What can hang from each mark
milup: bame
lutem: lozik regez
bame: lozik nuve
sare: milup nuve
begi: tafor zafe
rilu: dafod lozik
lozik: kuleseb peseka rilu
nuve: kuleseb sare
dafod: bame kuleseb peseka
kuleseb: geba tafor zafe
peseka: lozik
zafe: begi
regez: zafe
rutugak: begi
geba: kuleseb

Every row comes from one small tree of marks. The marks that hang from a mark follow it in brackets, in alphabetical order. Every link used is in the known rows. Which tree was each row made from?
Known rows
milup(bame): [-15  -5 -22  -6   4   3  -5  -8  16 -13  19  -1   7  -8   7  40 -20  -5
  27  -9  -2   3  24 -11  -3   0 -13  -1 -10  -3 -15  12   4   1  -1  -9
  26  -3  32  14 -20   8  -8  -6  -9  -6  -1  13   2 -10 -32   2]
milup(bame(lozik nuve)): [-21 -13  -4  28  -3 -22 -35  -5  16  -8   2  19   2  -2 -15  21 -31  21
  25   2   5   9  14  -4 -17 -11  15  14   6   9 -11  23  -5  -5  11 -32
  10  15  -9   4 -11  10   1  -5  17   0 -15  16 -12  -3  -7 -21]
bame(lozik(kuleseb) nuve): [  5 -10 -23  27 -10 -10 -19  -1  14   0  -1  22  -1  13 -18 -37 -10 -12
   0  11  11   2   2 -11 -12 -17  42   1   4   7  -2  10 -28   0   8 -21
  -8  24 -17   3   0   2 -10 -22   1   9  14  -3 -14   4   5 -16]
lutem(lozik regez(zafe)): [ -3 -17 -63  35 -24   4 -21   9  19  12  40   6   4  15  50 -19   3   1
  38 -19   1 -11   7  -7   3 -12  -1  -6   6 -26  32  18 -16  -1  -1  14
  -4 -28 -10   0 -13  -9  -2  40  17 -12  52   3 -19  24 -12  37]
rutugak(begi): [  1  12 -55   7  -7  -1   8   4  29  -3  13   2  18   1  -8 -16  -4   1
  13 -27  -4  10   8 -16 -18  13 -13  -7   2 -10 -11 -11  -5 -11   4 -20
  14  -8  21   7  -7  18 -16   0   2  -5  16   1 -16  -5  -6   6]
lutem(lozik(kuleseb(geba))): [  1 -11 -25   9 -35  22 -14  -7  14  -4  22  11   7  -2  32 -20 -18 -16
   5   4  12 -24  14  -9 -10   3   0 -17   4  -5  36 -10   4  11 -22   4
  -4  -8 -21  12   7  -6   7  20  -8  11  14 -24  13  15  16   9]
bame(lozik(kuleseb(tafor) rilu)): [ -6  -3  13 -23   8 -15  -3 -12   0 -17  25   4 -18   7  10 -12  -3 -33
 -21   5  38 -19 -11  -2   2 -13  45 -15 -21   7   3  14 -38   2  26   8
 -47  24  12   0  21 -37  -5 -35 -17  17  11 -17  15  10  27  16]
rilu(dafod(peseka) lozik): [  9  14  -9  23   3  -1  21 -16 -29  29 -32 -50   1  22 -14 -10 -17  17
  -6  -9  -4  44  -7 -17  12  15 -15  28  -5  -4 -41 -10   6   4  15 -12
  37   0 -40 -54  -1  25 -27  13   0 -13   3   5 -38   6 -12  38]
sare(nuve(kuleseb(geba tafor zafe))): [-14 -16  60  -7 -21  35  10  -3   6   8   6   7  32 -37 -14  18  -6  18
   7  20 -23 -52 -12  14  -3  -7 -30   7  11 -13  39 -13  39   7   7   1
  11 -43  45 -11   5 -21  28  39   6  -6 -32 -48   8 -45  24 -27]
kuleseb(geba tafor zafe(begi)): [-14  17  40  -4  -6  29  -8   3  16  -5  17  -5 -15 -21   5  21   9  45
 -16  26  -5 -59 -15  19  -9 -16 -33  -3  14   4  27  -9  23  10   5  -7
   5 -31   8  -9   3 -36  50  46   4   1 -55 -30 -26  -9  35 -18]
milup(bame(lozik)): [-23 -12 -15  10   7 -11 -32 -11  17 -16  13   9  -5   5   0  47 -23   3
  35  -9   7   7  17 -13 -16   2   7   7  -8  10 -16  17  -3   2  11 -14
   3  10   3  -1  -4   5  12   9  -4   4 -11   7  -2  -3  -6  -4]
rutugak(begi(zafe)): [  0  -2 -50  19  -8  -7  21  21  24   7  -3  -2   3   2 -12 -11   9   9
  17 -26 -17  -1   5 -21 -31  27  -7 -11   3  -3 -24 -28 -10 -11  14 -19
   7  -1  25  17   2  29 -35   5  32 -16  15   6 -21 -13  -4   8]
rilu(dafod lozik): [  7  18 -15  24   1 -15  19 -21   6  21 -27 -43  13  23 -20   0 -26  12
   5  -3  -8  34   2 -29   8  12  -9  32 -17   5 -41 -10  10  10  28 -19
  41   2 -19 -17 -12   6 -25  18 -22 -10  -5  -7 -29   5  -8  37]
sare(nuve): [  6 -18 -21   2 -16  -3  14  -4  43  29 -15  -8  22  -5   8   0  11 -11
  14  -9 -19 -15  15  -8   9  -7 -17   5  -7 -18  -1 -11   6   3   9  -4
  26 -13  42   4 -15   5 -27  -5 -12  -8  12  17  -3  -8 -27   1]
geba(kuleseb(tafor zafe(begi))): [-28  17  14 -10  13  25   3  11  -1 -12  11 -14 -10 -10 -33  -4  12  43
 -18  20   4 -47   1  25   1 -19 -22   2   9   1  13  10   1   4  21  -4
 -28 -19  31  -5   6 -54   7  35 -11   5 -26 -12 -14 -11  -1 -17]
sare(milup(bame) nuve): [ -9 -44  -4 -23 -19  -8  27 -18  44  36  -7  -3  37 -13  34  67  17  -7
  30  -2 -21 -41  18 -12  25   1 -40   6 -28 -24 -27   2  24  -4   0  13
   7 -17  54  22 -15   6 -32  20 -16   5   5  15  29  -6 -27   2]
peseka(lozik(kuleseb(geba) rilu(dafod(bame)))): [ 19  21  30 -26  12 -39  19 -24 -35 -10 -17   9 -27  35  33  -7  -5 -45
 -29   4  11  40   9   8  19  -2   8  -1  -8  19  -5 -18 -21  -6 -21  22
   3  14 -56  17  -4   5  17 -22 -12   7 -12  25  44  12   7  16]
peseka(lozik): [ 10  13 -35  15   6 -22 -19  -6   9  -5  -7 -12 -20  17  16   2  -2 -13
  -1  -2 -22  25  28  14   2  -8  11   1   3  -7   5 -13  -1   2  12  -6
  29  14 -12   8 -12   8 -19 -24 -19 -12  10  -2  -2  18 -19  -6]
bame(lozik(kuleseb peseka) nuve): [ 14 -12 -17  15  -5 -24 -23  -3  -1 -17   7   8 -10  -1 -36 -39  -7 -24
  -4  -1  19  -1 -11 -17 -16  -1  40  -9  -6   9   4  26 -44   0  11 -30
 -30  25 -24   6  -4   5 -35 -64  -1  -1  17  -2   2  -1  12 -16]
regez(zafe(begi)): [ -6   7 -43   0   4  -3  -4   6  25   8  21   5 -16  22  -5  -2  25  18
  23  -1 -34 -24   3   3   4 -12  -5  -1  -6   1 -11   0 -33  -1   0  -7
  16 -23  16  -6 -22 -18  -2  -4  -4   1  -7  29 -32   9 -15  20]
lutem(lozik(kuleseb(tafor) peseka rilu(dafod))): [  3  -3  17 -21 -23 -29  16 -16 -11   2  29 -24   2  -9   7 -26  -5 -31
 -43 -15  57 -18 -14 -10  16  10  17 -23 -26  -6  12  20 -22  -2  26  -9
 -64   4 -20  16   1 -37 -50 -64  -9 -11  31 -11  34  31  33  50]
bame(nuve): [  9   2 -27  28 -13   2  -5   8  24   3  -8   3  13  -9 -19 -30 -14   6
  -2   4 -11   6  12  -7  -7 -18   7   8  14  -6   2  -1  -4   2   5 -23
  35   7   9   9 -19  13 -24 -21  12  -7   7  12 -28  -1 -22 -15]
kuleseb(zafe(begi)): [  1  17 -12   1  -2   7  -8  16  30   8  -5   6  -7  -2  -1  23  20  23
   0   4 -17 -22  -4  -1  -7  -6 -15   0   9   1  -4  -4  14  -1   6  -7
   0 -11  10  -5  -2 -15  16  30  -3  -4 -18   3 -33   1   0  -6]
bame(lozik(peseka rilu) nuve(sare)): [ 14  -7  -2   4   9 -33 -33  25   3 -20   3   8   3 -22 -68 -27   9 -14
 -15 -18   8  34 -23 -12 -14  18  48  -4  20   6  -4  14 -27  10   9 -19
 -30  39  -9  16   1  -6 -17 -90  10 -10  15  21  10  25   9 -23]
milup(bame(nuve(sare))): [-15  -9 -13  12   2   3  -8  20  18 -12  14   7  27 -29 -54   9 -12  22
  17  -1 -14  23   9   5  -3  -1   7   3  23  -5 -14   6  24   3 -14 -19
  33   9  28  26 -34   6 -12 -39  15 -16   5  20   8   3 -36 -24]
lozik(kuleseb(tafor zafe(begi)) rilu): [ -8  13  34 -40   1 -11  16   4   1  -3  20   7 -17  -4  18  10  25 -12
 -37  13  21 -51 -21  14  14 -20  13 -24 -14   5   9  10 -12  -3  16  14
 -55  -4  22   4  15 -55   1 -10 -13   8  -7 -18   5   4  21  13]
milup(bame(lozik(rilu(dafod)) nuve)): [-19  -5  19  10   1 -62 -13 -11  -1   8 -14  13   8   7 -15  35 -32  11
   4  -8  24  27   8 -25  -2   0  27  16  -4  17 -36  24  -6 -10  20 -31
 -10  19 -37   7   0   1   5 -22  18  -4 -18  36 -11  12   0   3]
kuleseb(geba): [ 10   2 -19   8  -7  26  -6   0  15 -10   7  -4   4 -11   2   1 -15  -1
  10   2  -6 -10  16 -20 -14   2 -14   4   6  -3  15 -11   6  16  -7  -3
  45  -9   8   5  -5   4  20  12  -6   4 -16  -6 -13 -10  -4 -12]
dafod(bame(lozik) kuleseb(geba zafe)): [  2   8  50   0  21  48 -18   1  -9 -29 -20  29 -21  19  27  -5 -12  -5
  -1   3  13   4 -21  13 -17 -12  -5  18  20  16  29  -5   1   0 -28   9
   9  -2 -15 -28  23  34  81  73  22  31 -34 -11 -13 -34  46 -26]
zafe(begi(tafor)): [ -5  16 -37  24  -4   2   7  18  32  20  -1 -37 -17   3 -10 -22  22  45
  27  12 -10 -19   0   3 -24   9 -18 -11  -9  30 -18 -20  -2  -2   2  -2
  23  -5  31  16 -10  -9  -8  11  -1 -14 -18  17 -27   5 -22  17]
nuve(kuleseb(geba zafe(begi)) sare(milup)): [  8  -1   6 -14   0  45  -6  33  10   4   0  26  35 -34 -50  25  39  40
   9  25 -55 -14 -19  -3  -9  37 -26  -5  22  -3  -6 -27  55  11 -34  29
  -4 -19  23  20   7 -17  66  40  -7  15 -25 -26   7   6  17 -33]
lutem(lozik(rilu)): [  1  -4 -31   1 -24 -14 -16   4  23   5   9   7   9   0  40  -5  -5 -28
  -6 -20  15   4  10 -12  -2   4  13  -9  -1 -12  18  -1  -7   3   3   4
 -15  12  -4  11  10 -11 -17  -7  -2  -2  29  14   2  34   6  26]
sare(milup(bame)): [ -2 -21 -23 -16  -1   3   9  -8  24   9  11  -3  18  -8  24  57   2  -7
  23  -2  -8 -23  18 -20   8   7 -23   3 -24 -14 -26   9  15  -1  -1  11
  10  -1  34  25 -14   6 -14  15 -11  11   7   3  14   1 -23   4]
bame(lozik nuve(sare)): [  4  -7 -23  38   4  -1 -33  23  30  -2  -5  11  14 -10 -69 -37  -4  24
   2   0 -14  35  -8  -3 -18   0  35  12  35   1  -8  -7   5   9   3 -22
  17  26  -3   2  -7   7   7 -29  16  -6   6  11 -17  23  -2 -30]
nuve(kuleseb(geba zafe) sare(milup(bame))): [-10 -22  27 -23   4  38  -3  20  -3 -14  24  22  46 -49 -40  75   3  16
  30  14 -38 -18  -6 -14  -5  35 -24   4  14 -12  -2  -8  65  10 -30  21
   3 -20  39  24   1  -3  56  40   2   9 -19 -41  37 -16   4 -39]
milup(bame(nuve)): [-15 -10 -10  14  -7 -10  -8  -4  12  -8   6   8  13 -15  -9  14 -25  10
  18   4  -3   4  19  -4  -5 -15  -3   5   3  -3  -9  17   5  -5   2 -25
  30   1  14  17 -26  13 -21 -16  14  -9  -6  18 -10 -11 -33 -16]
milup(bame(lozik(kuleseb) nuve(sare))): [-22 -19  -4  10   8 -11 -22   9   9 -16  20  25  15 -11 -58  -1 -12   8
  20   5   4  23  -1   1  -7   2  40  -7  14  12 -18  12   1   2  -8 -16
 -13  23   3  19 -10  -1   3 -42   5   3   8   7  25  10 -14 -25]

Write each row's tree
[ 14  14   0  22  14  -7 -13  -2 -30   0 -28  10 -34  24  18 -47   3   1
 -24   7 -18  55   0  50   7 -27  -3   9  29  -4  15  -5 -22 -21 -24  -3
  37  20 -45 -29 -22  48 -23 -26  37 -15   6  44   0   6 -17 -18] => dafod(bame(nuve) peseka(lozik))
[ -7 -40  27 -26  -7 -62  24 -25  28  56 -29   0  28   9  32  85  12  -6
  15 -13   7 -16   5 -32  28  15 -10  18 -36  -7 -53   9  12  -8  18   8
 -33  -1   0  12  11  -6  -6  13 -12  12  -8  29  26  18   4  20] => sare(milup(bame(lozik(rilu(dafod)))) nuve)
[-20 -29  24  11  -5 -12 -25   4   4   5  -6  45  30 -11 -20  58 -11  23
  26  21 -18 -17  -3 -11 -15   9  11  20   0  -4  -9  22  26 -12   7  -7
 -29   7   0   4   9   7  24  41  23  10 -13 -24   0 -16  21 -42] => sare(milup(bame(lozik nuve(kuleseb(zafe)))))
[ 17  35  52 -24  34 -25  23  -8 -36  -2 -45  11 -26  38  43   3   3 -31
 -39 -13  12  52  -2  24  27 -14  15  16   6   8  -3 -10   2 -19  -8  16
  -7  15 -36  -9  11  28  16  14   8   4   1  21   4  -1  12  11] => peseka(lozik(rilu(dafod(bame kuleseb(zafe)))))
[ 16  20  -1 -17  12  -3  35   3 -18   5 -24  -8  13  14   4 -18  -5 -26
 -20 -24  24  41   9 -15  16   6  17   1 -12   4 -29  -5   2  -4  -1   2
   7   9   3   1   9  17  -2 -25 -14  13  15  24 -25   2 -15  37] => lozik(rilu(dafod(kuleseb)))
[ 18  21 -13  -4  11 -61   4 -10  -8  13 -23 -13 -14  23  14  13   1 -21
 -23 -14  -3  46  23  -6  18   4  21   8  -6  -1 -22 -12  -1  -4  22  -3
   8  19 -38  11  -2   0 -18 -38 -17 -16   5  21   0  32 -15  20] => peseka(lozik(rilu(dafod)))
[-21   4  15  -7  13  29   9   3  -4 -15  15 -19   0 -17 -28  -5  -9  10
 -21  15  13 -52   7   8   1 -18  -8  13  10 -12  24  14   6   9  32  -6
 -15 -10  39 -10   7 -36  -5  28  -9  -2  -4 -31  -5 -24  -4 -26] => geba(kuleseb(tafor zafe))
[-13  17 -18  -5  12  17  -6  15   2  -7  -8   6  -4   0 -30   7  11  25
   2   7 -12 -25  14   3  -5  -4 -17   1  11   4   2   5   2   3   4  -3
 -18 -11  13  -2   8 -30  11  38 -17   4 -14   7 -20  -8 -23 -24] => geba(kuleseb(zafe(begi)))
[-14 -13  -9  -1  12 -22 -35 -11   4 -30  24  -5 -14  -8 -14  48 -17 -11
  31 -23  15   3   3 -19 -19  19   5  -4 -18  10 -13  32 -20   4  15 -26
 -16  11  -2   4  -8   3 -11 -32  -6  -6  -6   9  14  -8   1 -10] => milup(bame(lozik(peseka)))
[  0  12  23 -15  21   9  14 -20 -47 -16   7  -7 -50  27  32 -43  13 -21
 -39  11   9  21 -10  61  22 -26   2 -10   2  -5  21  -3 -31 -16 -15  21
  -3  13 -15 -34 -12  11 -24 -28   9  -3  16   6  38   0   1   9] => dafod(bame peseka(lozik(kuleseb(tafor))))
[ 10  19  10  14  16   6  29 -19 -39  17 -38 -33 -11  38  -7 -27 -14   8
 -10  -9  -2  64 -17  -2  16   6 -27  37  -5   4 -37  -9 -13  -9  -6   0
  41   5 -40 -54 -16  40 -17  28  13  -9  -4  29 -15  -4  -4  37] => rilu(dafod(bame peseka) lozik)
[ -2  11  -2  -5   5 -16   3 -24  -6 -12  20 -16 -28  14  19 -16   0 -17
 -21  15   4  -8  11  29  15 -24  21 -12 -11  -6  16  -2  -9   0  18   3
  -3  12   5   8 -11 -21 -36 -40 -26  -5  18 -34  23  12   0   9] => peseka(lozik(kuleseb(tafor)))
[ 17 -15 -33  13  -4  25   7  32   9   7  -4  21  55 -31 -79 -31  13  17
   6  14 -44  29  -4  -6  -2  19  10   7  18 -20 -17 -13  31   3 -20  12
  17  11  36  32 -18  13  -8 -30   6   0  25  -4  10  18 -18 -25] => bame(nuve(kuleseb sare(milup)))
[ 14  -5 -26   7 -24 -15  15   8 -45  33   8   1   8  10  54 -35   5 -19
 -14 -28  51  35  -2 -15  20  11   9 -26  -3 -17   6  16  -4 -11 -16  34
 -51  -7 -59 -16  19   2 -10  -2  13  -9  66  19   2  35 -12  58] => lutem(lozik(kuleseb rilu(dafod(peseka))) regez)
[ -2  13  24  -5   1  59  14  -6 -10 -23   9 -16  -1 -13   9 -27 -13   5
 -11   9  17 -15  -2  22   0 -15 -13  -6   4  -3  28  -7  13  12 -11   1
  35 -17  27  -7   6   2  26  12  -6  23 -19 -28 -16 -27  15   4] => dafod(kuleseb(geba tafor))
[  1  -3  -6   7   4  25  18  43  22  32   1 -14  22 -28 -63   4  53  57
  24  25 -47 -23 -29   0 -22  44 -13  -7   7  16 -25 -32  47   0  -9  28
 -15  -8  59  27   5 -14  19  32   6  -9  -7 -20   3   8  -1 -12] => nuve(kuleseb(zafe(begi(tafor))) sare(milup))
[-19  -5  34  14 -25  12  13  20  17  36 -18  -7  15 -25 -21   9  25  57
  42  25 -41 -52 -14  12 -28  18 -40  -5   2  29  14 -34  36   1 -10   6
  10 -46  38   8  11 -10  39  58  12 -16 -52 -12  -8 -37   5 -21] => sare(nuve(kuleseb(geba zafe(begi(tafor)))))
[ 19  33  22 -21  33 -23  24 -14 -36  -7 -45   4 -24  48  34 -26   2 -34
 -32 -17   8  79  13  29  27  -9  11   9  -8  13 -17 -13 -15 -19 -15  17
  10  21 -30   1  -3  32   1 -26  -7   9   6  44  10   8  -6  30] => peseka(lozik(rilu(dafod(bame kuleseb))))
[  0   1  21  22 -18  25 -15  15 -10  -9  -4  31  27 -30 -39  -7 -23  17
   6  24 -25 -11  -3  -9 -25  -4  -1  12  31  -1  32  -6  28   5 -13 -17
  27 -17  -5   0   1  10  40  22  23  -6 -24 -33 -23 -33  13 -50] => bame(nuve(kuleseb(geba zafe)))
[ 15 -17   1  13 -36  18 -24  10 -12 -12  38   8   5 -28  50  -4  -5 -24
   8 -10  37 -39 -15 -19 -10   9 -12 -30   8 -16  66  26   6  11 -15  17
 -50 -27 -35  14  15 -14  18  38   9 -12  34 -45  20  -4  26  -2] => lutem(lozik(kuleseb(geba zafe) peseka) regez)
[ 18  12 -11 -12   6 -13  26   2 -25  27 -16 -18   0   7   0  -5   4 -12
 -24 -21  17  33   2 -21  13  14   3   5  -2  -8 -27   1  -5  -5   4   0
   8   7 -25 -26   5  17 -13 -33  10  -9  12  37 -23  13 -19  30] => lozik(rilu(dafod(peseka)))
[ -1 -31   8 -15 -21  22  35 -10  24  28  -1  -1  43 -23  -8   1  21   3
   7  17 -30 -33  -3   7  17  -1 -28   5 -22 -29  -3  -9  21  -1  12  19
  -1 -21  75  12  -8 -15 -27   8 -15   7  11 -20  24 -13   1   4] => sare(milup nuve(kuleseb(tafor)))
[ 15  10 -11  -1  -3  -8 -13 -17 -11 -15   5   1 -21  14  25  -3  -5 -29
  -2  11 -12   3  25   9   2  -6  11 -14   0   5  20 -17  -1  10 -13   8
  21   5 -33  10   0   1   5 -19 -26   4  -3 -23  21   4  -4 -13] => peseka(lozik(kuleseb(geba)))
[-21  17 -12  10  10  10   8  24   9  13  -7 -32 -17  -3 -33 -13  18  51
  15  17  -3 -50   2   4 -21   6 -18  -1   5  32  -2  -4   4   1  14   0
 -16 -13  30   7  14 -26   3  46  -2  -9 -22   1 -23 -18 -25 -16] => geba(kuleseb(zafe(begi(tafor))))
[ 11 -13 -55  26 -33  11 -11   9   9   6  29  12  12   3  51 -35  -4 -20
  19 -13  25   5  12 -12   0  -2   5 -26  -6 -17  32  12   3   1 -13  26
 -27 -11  -9  19   1  -9  -9  29  -6  -4  65 -11   9  23 -15  33] => lutem(lozik(kuleseb) regez)
[ 15  12 -14 -11  17 -29 -12  -1 -35   3 -14  -5 -32  15  39   2  17 -29
 -24 -14  -6  37  12  23  13  -1  20 -13   7 -11   7  -3 -15  -5  -1  14
   1  23 -35 -26  15  17 -24 -49   1 -11  23  24   0  25 -17   4] => dafod(peseka(lozik(rilu)))
[ -1 -49  21 -44  -4 -53  -1 -18  21  22  -5   5  12 -13  35  79  21 -33
  21 -22  10 -32  -6 -23  16  23  -4  -5 -40 -11 -25  28 -19  -1  13  10
 -59   8  19  22  13  -6 -30 -28 -14  10   5  24  48   3  11   1] => sare(milup(bame(lozik(peseka rilu))) nuve)
[  3  15  36 -39  27 -14  17 -17 -59 -22   5   2 -52  27  52 -33  17 -46
 -50   3  22  23 -14  55  28 -24  15 -19  -7  -2  19   5 -44 -18 -16  34
 -26  25 -15 -24   6   1 -27 -53   6   0  22  19  48   9   6  17] => dafod(bame peseka(lozik(kuleseb(tafor) rilu)))
[  5   5  21 -12   1  -2 -33   3  -2 -18  12  15 -30  -5  -8  21  15   0
   1   7   7 -43 -26 -12 -22  15   3 -19  -2  21  16  11 -17  10  -3 -11
 -50  -7 -37  -7  22 -24  39   9 -10  12 -35 -23   1  -7  46 -24] => bame(lozik(kuleseb(geba zafe(begi)) peseka))
[  1   2  35 -12  -6  12  10 -35 -27 -35  27 -43 -10 -10 -11 -17 -24 -20
  -7  14  16 -28 -26  -5   3   4  -6  -8 -29   8  15   9 -21  26  11  -8
  -3  -3  -4  -7   1 -26 -31 -24 -27   5 -12 -59  24 -23  34  13] => rilu(lozik(kuleseb(geba tafor) peseka))
[ -3  23  66 -12  34  39   9  -7 -54 -17 -20  -2 -48  20  47 -28  13   0
 -44   4   9  19 -22  78  20 -33 -10   4  23 -11  40  -5   2 -20 -14  17
   0   2 -12 -59   8  36   8  23  32   2  -1  -7   0 -18  22  -7] => dafod(bame kuleseb(tafor zafe) peseka(lozik))
[ 11  -2  20 -25  12  -2 -11  -8 -14 -32   3  34 -22  24  33 -14  -9 -51
  -4   1  26   8 -10  -6  -9  -4  20  -6  -9  26   8   0 -48   2 -27  27
 -18  23 -20   4  20  -1  42   1  -4  30 -14  13  33  -7  33  -3] => dafod(bame(lozik(kuleseb(geba) rilu)))
[ 12  23  25  12   9  38  28 -17 -60  15 -43 -39   1  21  -4 -26 -24  25
  -4  -8   3  45 -11   1  12  15 -20  19   1   6 -20 -15  18   8 -20  -6
  51 -11 -58 -60  20  46  16  35   2  16 -19 -11 -47 -18   6  32] => rilu(dafod(kuleseb(geba) peseka) lozik)
[  9  10  24  -4   2  52   4   8  -4 -14 -10   6   4 -10  17   5  -9  -4
  -4   1   3 -21   0  -3  -6  -8  -7  -1  15  -3  28 -11  28  11 -16   0
  24 -15   4 -13  19  20  46  47   3  18 -19 -32 -30 -32  13 -21] => dafod(kuleseb(geba zafe))
